Known rows, with every step that occurs:
tofaf gebup rovo genosa kovivon geva gapa: [  1  -1 -15   4 -22  -9 -10  35 -22 -14   4   2  -9  28  -9  -3   1  32
  10   1   3 -13   0 -39]
gebup rovo: [ -5  16 -17   4   4  -6   6 -12 -13  -8  -2  -9  13  19   9  -2  -1  22
  16   4   8 -17  20  17]
rovo genosa: [ -7  -8 -17  15   0   4  -4 -13   1  -5 -10  15  13  29 -22  -3   1  23
 -15   4   3  -8  20  -1]
tofaf gebup genosa rovo geva: [ 15   0  -5  17  -8  21   0 -30 -18 -32  18 -16 -16 -22 -17   5  -1   0
  11  -7  -5   4 -10  11]
gebup genosa kovivon geva gapa rovo: [ -6  -5  12  -7  12 -18 -14  47  -2  11  -3 -15 -16 -29  -5   7   6  21
 -16  -1  -3  10 -10 -35]
genosa gebup rovo geva: [ 18  15  -8   7  -1 -14  -3 -13 -28  -9  11   3   0   8  -1  -6  -1 -20
  31   2  19  -1   8  15]
gapa rovo: [ -5 -19   4   0   9   2   1   2  -7  15 -11  -6   7  28  -2   2   3   9
 -27   4  -7   0  -3  19]
gebup rovo geva gapa genosa kovivon: [  3  -3  14  -6 -17 -28   0  42 -20  12  -2  -8 -28   9 -29   5   4 -18
  12 -10   8  10 -12  -2]
gapa genosa: [-14 -22  -4  -2  -8  -5   2  -3  -6  14 -13  12   8  22   3  -2   4   8
 -16   6   0   6  -2  14]
genosa gebup rovo geva gapa: [ 14  25   7  -8   9 -18  -1  -1  -5   4  18  -2  -6 -15   8 -18  -1 -15
  30   0  20  -2   9  18]
kovivon rovo tofaf: [ -4  14   0   5  14  19   9 -15  27   0 -12  11  14 -10  21  13  -5 -25
 -13   2 -11  -2   2   1]
geva gapa: [-13  15   5 -13  10  -5   5   1  10  15   1   6   6 -12   8 -18   1  23
  -7   4   4  -6  15  17]
rovo genosa kovivon: [ -1  -9 -13  14 -13 -13  -8  11 -27  -4 -14  23   0  27 -51   2   4  13
 -18   1   3  -6  21 -21]
geva gapa genosa gebup rovo tofaf: [ -1  -5  13 -23   4  -7   5 -12  32  18   6   2  10 -48  24 -19  -2 -21
  26   6  16   5   9  26]
gebup rovo genosa kovivon geva gapa: [ -3   6 -10   9  -3 -17 -13  49  -7  -7   0   3  -8   7 -19  -1   3  25
   3   3   9 -11   9 -33]
tofaf gebup rovo genosa kovivon geva: [  6 -12 -29  22 -31  -5 -13  25 -45 -27  -3   6  -1  50 -18  10   1  26
   7   3   2 -14   0 -42]
tofaf gebup rovo genosa: [  4  -6 -31  13 -17   6   1 -29 -14 -21  -4 -11  14  57  -3   2  -3  38
  11   0   0 -21  21  -2]
gapa genosa kovivon rovo: [ -4 -15  -3  -3  -5 -11   5  22  -9  23 -23  15  -4  37  -4  18   5 -10
 -33  -1 -13   5 -21 -21]
gapa rovo tofaf: [ -4 -17  15   3   5  16   3  -7  12   7 -12  -1   8 -16  -7   6  -1 -23
 -19   4  -6   7   4  23]
geva rovo tofaf gebup genosa: [  1  11  -5 -11   5  18   6 -60  37 -15   1 -19  17 -12  30   8  -8  -4
  17 -10 -15   4   9 -13]
tofaf gebup genosa kovivon geva gapa rovo: [  0 -12   5 -10  -7 -11 -12  35 -17   3   0 -18 -17  -4   4   5   4  29
 -11  -2  -9   9 -17 -39]

Rows:
[  8  -1  11  21   0  16   2  -2 -14 -14  14   9 -15 -20 -30  -1   1 -27
  -9   1   1   3 -14  33]
genosa rovo geva
[  7  19  -2  -2 -13  -2   5   0 -14 -10  13 -17 -11  22   7  -3  -4   5
  28  -7   2  -6  -2  12]
tofaf gebup rovo geva gapa
[ -1 -11  22  -8 -19 -23  -4  44 -19  21  -6  12 -28   3 -38   1   7 -25
  -7  -6   3  22 -17  -5]
rovo geva gapa genosa kovivon
[ -2  16  14  -3   4  -6   0  12   0   5   6   8 -12  -7 -10  -7   1  -9
   4  -4   5   7   2  16]
rovo geva gapa
[ -2  -6   3 -24   7 -19   3  -6  12  25   6  -3   8  -4  29 -24   1   9
  16   6  15  -2   4  24]
geva gapa genosa gebup rovo
[  4  -3 -14   9  -1  20   5 -42 -11 -24  14 -15   3 -24   2  -6  -1  30
   2   1  -6  -8   4  14]
tofaf gebup genosa rovo
[  2   7  -6   3  -5  26  12 -28  12  -6  -7   9  12   9  28  14  -7 -15
  -8   1 -17  -4  -4  -5]
kovivon rovo tofaf gebup
[ -6  -6  23 -17   1  -3   9  25  31  28 -15  14 -10 -26  -1  12   1 -35
 -24  -3 -12  12 -17 -16]
geva gapa genosa kovivon rovo tofaf
[  1  27   5  -2   6 -10   4  11   0  -3   8 -14 -11  -1   0  -3  -2  -2
  24  -6  10  -4   7  19]
gebup rovo geva gapa
[  3 -16 -11 -10  -2 -16   2 -18 -11  13  -2   4  15  15  23 -12   2   3
  16   7  15  -2   5  20]
gapa genosa gebup rovo
[ -6  10  11 -10  13  16   8 -30  39   3  -2   6  19 -12  13   3  -5 -30
  -2  -3  -9   2   6   7]
geva rovo tofaf
[ -2   4   4  13  15  27   3 -37  23 -24   9 -11   4 -89 -12  -2  -3 -10
   6   1   0   2  17  21]
gebup genosa rovo tofaf
[  7 -23  10 -13  16  -3  -7  -8  28  28   1   3   7   7  -9 -19   3  10
 -25   4   4  -1   8  10]
geva gapa rovo genosa gebup
[-11   6   0  -3  14   3  -5   8  21   3   1  10  16  22  32   4   0   1
  -8   4  -8  -1 -21 -14]
kovivon geva rovo
[ -5 -10  12  -8   5  19  -8   2  30  -6   3 -22  -2 -46  31   5  -3   9
   3  -1 -10  13 -11 -18]
kovivon geva gapa rovo tofaf gebup genosa
[  6  17  -2  13  10   4   4   2   2   0  -6   7  -5  35   5  20  -1 -25
 -13  -5 -10   3 -18  -7]
kovivon rovo geva
[  4 -12   7  12 -12  39  11 -32  -4 -20  14   9   4 -41  -5  -9  -5 -18
  -4   7  -8  -3  -2  33]
genosa rovo tofaf gebup
[ -5  13  -8  -3  10 -14 -12  16   6  -7  -3  -4   0  -1  10  14   2   8
   0  -5  -4   5  -9 -51]
gebup genosa kovivon geva rovo
